Each row was made from one small tree. Brackets hold a mark, then the marks that hang from it, in the order of their numbers. Every link used is in the known rows. Write each row's tree.
Known rows:
[q_106 q_24 q_510]: 12.5	-10.1	6.8	-7.6	5.1	-22.0	-9.7	-19.8	4.8	29.7	28.7	6.5	2.4	6.1	27.5	13.1	1.0	4.6	-9.4	-0.3	2.0	42.7	10.3	-12.6	-6.4
[q_106 q_24 [q_510 [q_879 q_609]]]: 17.5	-32.0	8.7	-19.0	6.3	-19.7	4.9	-13.1	1.3	42.4	29.7	5.8	8.4	3.4	28.4	17.6	2.7	9.6	-6.9	-4.0	8.3	39.5	6.2	-11.9	-2.6
[q_510 q_24 q_106]: 13.2	-10.3	18.8	1.9	3.4	-22.7	-4.9	-16.7	-9.1	29.6	-50.3	1.4	4.3	10.7	30.7	11.5	4.1	1.0	-3.7	7.3	0.1	57.8	5.6	-9.6	-2.8
[q_879 [q_24 q_106 q_510] q_609]: 20.0	9.4	19.5	-21.1	5.2	-31.8	5.5	6.3	8.4	27.5	12.0	4.4	11.8	4.7	37.9	16.6	16.7	11.2	-16.2	-0.8	7.7	47.1	14.0	-14.3	-4.3
[q_609 [q_879 q_24 [q_106 q_510]]]: 12.9	8.2	8.6	-33.2	9.6	-37.4	-16.7	-2.7	4.5	-11.6	18.2	7.8	11.7	7.6	21.2	15.4	-7.1	10.3	-17.8	5.1	-7.8	42.7	14.7	-28.1	2.0
[q_367 [q_879 [q_106 q_24]]]: 17.2	-38.5	10.3	-26.6	15.3	-31.2	-9.6	-12.1	5.8	6.7	0.7	7.0	11.5	-4.0	12.3	13.9	-11.6	-1.9	-0.5	8.7	-4.7	27.6	2.6	-24.5	3.6
[q_24 [q_106 [q_510 q_879]]]: 7.5	-6.6	21.1	-13.9	0.4	-22.5	13.3	-13.6	1.2	16.4	10.1	6.9	4.5	8.0	19.1	7.4	8.7	5.6	-5.9	9.3	-10.6	50.7	10.6	-12.2	-4.3
[q_367 [q_879 q_24]]: 22.0	-9.6	15.4	-22.9	9.0	-23.5	-9.4	11.7	7.0	19.6	-4.3	6.8	6.3	-8.6	28.8	5.4	-9.5	9.2	2.7	6.0	-4.5	21.3	4.4	-22.0	-1.7
[q_106 [q_510 q_24 [q_879 q_609]]]: 18.2	-24.9	10.1	-13.2	-2.3	-18.1	7.1	-13.4	-3.4	36.6	4.9	3.9	6.0	-1.3	24.8	17.1	2.8	5.9	-5.4	1.4	-1.0	39.7	4.3	-10.8	1.5
[q_24 q_510]: 11.9	-6.6	7.2	-2.6	-2.9	-17.9	7.3	-11.8	2.3	17.5	-2.7	3.5	3.7	0.6	23.0	16.1	8.9	0.7	-15.3	6.3	-7.9	45.3	13.1	-12.0	4.4
[q_106 [q_24 [q_510 q_879]]]: 15.8	-38.3	10.5	-8.9	7.6	-18.1	3.6	-18.3	-1.5	41.3	10.5	1.5	12.6	10.5	26.3	13.3	5.5	2.6	-7.4	-8.4	7.1	55.5	5.3	-11.4	-0.6
[q_275 [q_879 [q_24 q_510] q_609]]: 21.1	26.7	18.3	-23.9	2.0	-18.3	5.6	11.7	12.2	57.0	9.0	5.4	-0.3	-9.6	36.1	15.8	4.2	15.1	-11.5	10.2	2.3	30.9	11.2	-12.0	2.5
[q_106 [q_510 q_879]]: 12.3	-8.0	8.2	-13.8	-4.0	-13.1	10.8	-6.7	-1.9	27.1	9.7	7.2	0.6	-0.8	20.7	11.6	-0.1	11.1	-7.4	7.8	-10.3	36.5	9.2	-11.8	2.0
[q_609 [q_879 [q_106 q_24 q_510]]]: 9.7	-20.7	6.9	-26.9	13.0	-36.3	-12.8	-22.8	4.9	-14.7	19.8	7.1	12.9	9.8	15.0	19.3	-5.6	-0.3	-15.9	5.0	-6.4	44.8	12.6	-26.8	2.7
[q_879 [q_106 [q_510 q_24]]]: 10.9	-1.8	5.0	-16.3	0.7	-29.5	-9.5	-22.4	-0.8	9.7	2.5	6.2	5.7	2.3	11.8	19.2	-4.5	1.1	-14.4	9.6	-9.9	43.1	8.2	-16.0	4.1
[q_879 q_106]: 14.5	4.8	7.6	-22.8	3.1	-20.0	3.3	-9.6	2.6	0.1	-16.9	9.9	5.7	-5.8	13.3	20.0	-5.1	4.5	-13.0	14.0	-12.8	23.2	11.1	-15.7	6.5
[q_879 [q_106 q_510] q_609]: 16.3	3.5	3.0	-29.4	1.2	-29.2	6.8	-8.2	6.6	2.8	10.0	11.1	4.6	-9.4	15.9	29.7	1.1	7.5	-20.6	15.9	-7.0	19.4	13.5	-17.5	8.2
[q_367 [q_879 q_106]]: 16.8	-25.7	9.3	-26.9	8.7	-28.2	-2.6	-6.2	5.1	-2.8	-11.0	8.4	7.8	-9.9	9.6	14.5	-11.8	-0.4	-2.1	16.7	-13.6	19.8	4.8	-24.7	7.6
[q_367 [q_879 q_24 q_609]]: 27.6	-13.6	14.7	-29.6	10.0	-25.0	-1.8	17.3	10.2	19.3	-2.5	7.9	8.3	-14.5	33.1	13.4	-5.4	10.5	0.2	6.6	1.0	9.6	5.5	-22.0	0.2
[q_24 [q_510 q_106 [q_879 q_609]]]: 13.8	-27.7	12.0	-10.8	0.4	-23.7	20.2	-4.9	-7.7	36.2	-18.8	1.5	8.3	8.2	26.1	19.0	14.4	9.5	-13.8	7.5	1.3	62.0	10.2	-11.8	7.3
[q_367 [q_879 [q_106 q_510] q_609]]: 18.0	-27.1	6.0	-32.0	7.6	-35.9	0.2	-4.7	8.4	-0.7	11.5	9.3	7.0	-13.7	11.6	22.2	-6.8	2.1	-8.2	18.6	-9.0	17.1	7.0	-25.8	8.8

Which tree is each row?
19.2	-23.8	4.1	-26.2	10.6	-32.2	2.3	-16.8	5.9	15.6	10.3	6.2	14.7	0.4	20.0	30.7	5.1	1.5	-19.6	2.9	7.1	35.5	9.6	-17.0	6.7 -> [q_879 [q_106 [q_24 q_510]] q_609]
24.8	10.6	10.2	-20.0	2.4	-23.9	2.9	12.5	7.0	32.9	7.7	4.9	8.7	-3.7	40.2	20.2	9.9	14.7	-17.2	-1.7	7.6	32.4	13.1	-13.6	0.4 -> [q_879 [q_24 q_510] q_609]
13.2	15.3	19.5	-12.3	3.9	-29.3	-3.6	0.5	4.2	27.2	9.7	3.1	9.6	12.2	33.0	6.5	11.8	10.2	-12.9	-2.1	0.7	61.0	13.0	-13.9	-6.9 -> [q_879 [q_24 q_106 q_510]]
24.7	-6.8	23.5	-30.7	6.2	-16.2	18.0	13.0	1.4	35.7	-6.7	6.9	12.4	-0.1	33.8	12.0	6.0	17.8	-3.3	-0.8	4.7	30.6	6.7	-11.7	-2.9 -> [q_510 [q_879 [q_24 q_106] q_609]]
14.0	-21.5	11.0	-7.8	-3.1	-16.5	1.7	-16.9	-6.0	37.0	3.6	2.9	4.3	3.9	21.8	10.8	-0.6	4.7	-3.5	0.6	-4.9	49.2	3.8	-10.5	0.0 -> [q_106 [q_510 q_24 q_879]]
24.0	33.7	21.3	-28.2	3.3	-12.2	6.6	16.9	13.5	53.4	-2.1	8.8	-2.0	-14.4	37.6	14.4	-1.5	17.6	-5.7	13.0	0.8	13.2	9.9	-11.2	0.4 -> [q_275 [q_879 q_24 q_609]]
15.8	15.7	7.3	-25.0	4.8	-32.2	-11.0	0.6	1.2	20.3	8.1	4.7	11.5	6.1	21.7	16.4	0.0	13.4	-20.2	1.3	-1.0	50.6	11.9	-18.2	3.8 -> [q_879 [q_24 q_510] q_106]
13.6	-23.7	10.2	-27.8	15.6	-31.3	-8.7	-19.1	4.9	-16.7	-0.5	7.5	15.2	6.9	17.1	19.3	-6.6	-2.0	-12.2	3.6	-5.5	36.5	11.2	-25.6	3.2 -> [q_609 [q_879 [q_106 q_24]]]
15.7	31.2	19.2	-17.6	0.9	-17.0	-1.8	6.8	8.8	57.6	7.2	4.3	-2.1	-2.9	31.5	7.8	0.3	14.1	-9.1	9.8	-3.2	42.3	10.4	-11.9	0.7 -> [q_275 [q_879 [q_24 q_510]]]
17.8	-27.9	9.1	-13.8	-1.8	-16.0	21.9	-5.5	-1.0	30.2	-2.1	3.3	8.9	-3.0	23.5	20.2	10.8	6.0	-12.7	2.5	-2.0	42.1	9.4	-11.7	8.0 -> [q_24 [q_510 [q_879 q_609]]]
21.9	34.3	18.7	-38.5	6.3	-21.5	2.1	12.5	12.1	43.9	0.1	9.7	1.8	-11.8	27.3	19.3	-5.7	17.2	-10.9	16.3	-1.2	16.9	9.3	-14.9	4.8 -> [q_275 [q_879 q_24 q_106 q_609]]
11.8	-28.8	19.8	-15.1	1.9	-25.8	24.7	-13.1	0.6	22.5	3.2	2.6	13.1	8.8	20.7	15.4	19.6	1.2	-11.7	3.9	-1.8	60.0	10.2	-12.5	2.1 -> [q_24 q_106 [q_510 [q_879 q_609]]]
19.0	-34.7	6.2	-28.5	8.0	-38.3	-5.4	-11.6	5.7	5.6	6.5	6.5	9.4	-10.2	12.3	21.7	-7.0	-1.8	-5.8	14.1	-5.6	25.3	3.9	-24.9	7.3 -> [q_367 [q_879 [q_106 [q_510 q_24]] q_609]]
11.0	-29.7	7.4	-24.5	14.3	-35.7	-9.3	-23.3	3.9	-13.4	8.6	4.7	17.1	11.2	15.4	20.6	-2.0	-3.9	-16.9	1.2	-4.5	50.7	12.5	-26.6	5.2 -> [q_609 [q_879 [q_106 [q_24 q_510]]]]
23.7	-14.2	22.0	-30.2	11.9	-31.6	-0.1	12.0	11.2	14.9	1.8	7.5	10.6	-7.7	30.8	10.1	0.0	7.7	0.5	8.0	0.7	21.6	6.0	-22.6	-3.7 -> [q_367 [q_879 [q_24 q_106] q_609]]
20.1	0.8	9.6	-24.3	-1.1	-18.0	7.3	7.8	0.9	38.3	18.6	7.5	4.5	-2.4	31.0	14.5	1.9	19.6	-9.5	1.7	0.0	31.3	9.6	-12.8	-0.2 -> [q_106 [q_510 [q_879 q_24 q_609]]]
17.4	-12.2	3.2	-29.2	9.0	-33.4	-2.7	-15.9	7.2	14.7	24.1	9.2	9.5	-1.7	19.6	29.3	0.4	5.7	-18.1	6.3	4.3	28.8	11.0	-17.2	3.6 -> [q_879 [q_106 q_24 q_510] q_609]
18.8	-2.0	24.1	-24.1	5.2	-14.4	10.5	8.7	-1.8	35.4	-8.9	5.9	11.1	6.1	30.3	4.1	2.1	16.7	-0.4	-1.9	-1.3	41.2	5.8	-11.5	-5.0 -> [q_510 [q_879 [q_24 q_106]]]
18.8	-41.6	9.7	-13.0	8.3	-19.4	7.9	-15.2	0.4	41.9	11.7	2.2	13.8	6.4	28.6	18.3	8.1	3.1	-8.9	-8.0	10.5	48.7	6.1	-11.6	0.6 -> [q_106 [q_24 [q_510 [q_879 q_609]]]]
24.1	-38.5	13.2	-26.6	5.3	-19.3	11.2	-12.6	-6.4	30.3	-25.7	3.9	16.2	-2.4	17.3	22.9	-2.2	2.7	-4.2	-0.1	2.4	32.0	-1.0	-12.5	7.1 -> [q_510 q_24 [q_879 q_106 q_609]]
22.8	10.1	6.9	-32.8	6.0	-35.3	-2.0	7.1	5.2	21.6	10.3	6.2	13.7	-1.2	26.9	26.3	4.7	14.7	-23.7	2.2	5.6	36.6	12.8	-18.5	6.1 -> [q_879 [q_24 q_510] q_106 q_609]
13.2	-35.6	6.3	-25.3	12.5	-37.0	-13.7	-15.8	5.6	9.1	20.5	6.7	9.2	-1.0	10.1	13.9	-10.9	-0.6	-3.8	10.3	-5.3	36.0	3.8	-25.5	3.1 -> [q_367 [q_879 [q_106 q_24 q_510]]]
19.6	-16.4	13.2	-18.3	7.6	-28.7	-10.0	6.8	5.3	23.2	7.2	3.4	8.4	-3.4	26.6	6.7	-3.5	6.9	-3.1	3.6	-3.5	39.0	5.6	-22.8	0.8 -> [q_367 [q_879 [q_24 q_510]]]
14.1	9.8	16.6	-25.7	8.8	-18.6	-1.3	-12.3	8.9	39.9	0.1	7.9	1.2	-4.4	17.5	15.3	-8.0	5.2	-6.3	15.3	-5.1	30.8	6.4	-13.6	3.6 -> [q_275 [q_879 [q_106 q_24]]]
21.5	-29.7	9.2	-33.1	9.6	-30.2	5.0	-0.8	8.5	-2.6	-9.5	9.7	9.6	-16.7	13.6	22.4	-7.6	0.5	-4.7	17.8	-8.1	9.2	5.7	-24.7	9.6 -> [q_367 [q_879 q_106 q_609]]
13.2	27.2	20.4	-17.1	3.3	-26.7	-6.6	3.8	5.8	24.2	16.5	7.0	4.9	8.6	33.1	4.8	5.3	14.7	-9.2	2.2	-2.1	47.6	13.1	-13.8	-10.5 -> [q_879 [q_24 [q_106 q_510]]]
15.3	13.1	13.7	-27.6	1.4	-25.8	2.8	-10.9	9.1	39.6	6.9	7.5	-1.1	-10.9	17.6	22.9	-3.1	5.2	-11.6	20.3	-5.7	28.1	8.1	-14.2	7.5 -> [q_275 [q_879 [q_106 [q_510 q_24]] q_609]]
18.5	18.1	16.0	-32.6	3.4	-17.3	12.8	-1.1	11.9	30.7	-9.5	10.5	-0.8	-16.0	18.6	23.5	-3.7	7.4	-10.6	23.7	-8.8	12.4	10.1	-13.8	9.7 -> [q_275 [q_879 q_106 q_609]]
23.5	19.1	23.3	-26.7	7.1	-24.3	6.4	13.3	10.3	22.2	-2.1	8.6	9.4	-1.4	40.2	15.0	9.5	14.4	-9.6	1.9	5.5	25.2	12.3	-13.1	-7.3 -> [q_879 [q_24 q_106] q_609]
10.9	-9.4	20.2	-18.5	0.8	-23.5	17.4	-11.1	3.4	16.8	11.4	7.7	5.5	4.6	21.8	12.6	10.8	6.5	-7.7	9.6	-6.9	43.7	11.2	-12.6	-2.9 -> [q_24 [q_106 [q_510 [q_879 q_609]]]]
18.0	27.4	20.5	-21.6	3.1	-23.3	4.2	12.0	7.7	60.4	-2.4	4.4	-0.7	-2.7	37.8	15.2	6.5	17.5	-12.4	13.4	4.5	43.1	12.0	-12.2	2.4 -> [q_275 [q_879 [q_24 [q_510 q_106]] q_609]]
10.1	-15.8	7.8	-23.3	7.4	-35.9	-11.9	-23.0	1.7	-17.9	4.2	5.8	11.5	6.5	13.0	19.2	-5.5	-3.1	-15.5	8.1	-12.5	45.3	11.9	-25.9	5.0 -> [q_609 [q_879 [q_106 [q_510 q_24]]]]
16.4	-0.5	13.2	-28.4	8.6	-26.0	4.7	-11.3	11.0	43.6	10.9	6.5	4.5	-5.9	20.0	24.2	0.8	4.1	-13.2	14.1	1.6	33.5	8.8	-14.3	7.5 -> [q_275 [q_879 [q_106 [q_24 q_510]] q_609]]
15.8	4.3	10.8	-18.6	-1.5	-16.6	2.1	4.0	-1.6	38.1	17.8	6.7	2.8	1.8	28.0	8.2	-1.5	18.9	-7.6	1.1	-4.7	40.4	8.5	-12.6	-1.9 -> [q_106 [q_510 [q_879 q_24]]]
16.1	-28.6	6.4	-22.5	0.6	-23.5	18.6	-9.3	-2.4	23.0	0.2	3.8	12.3	-0.2	15.1	24.0	7.7	5.6	-16.8	5.2	-3.0	45.1	8.8	-14.9	11.8 -> [q_24 [q_510 [q_879 q_106 q_609]]]
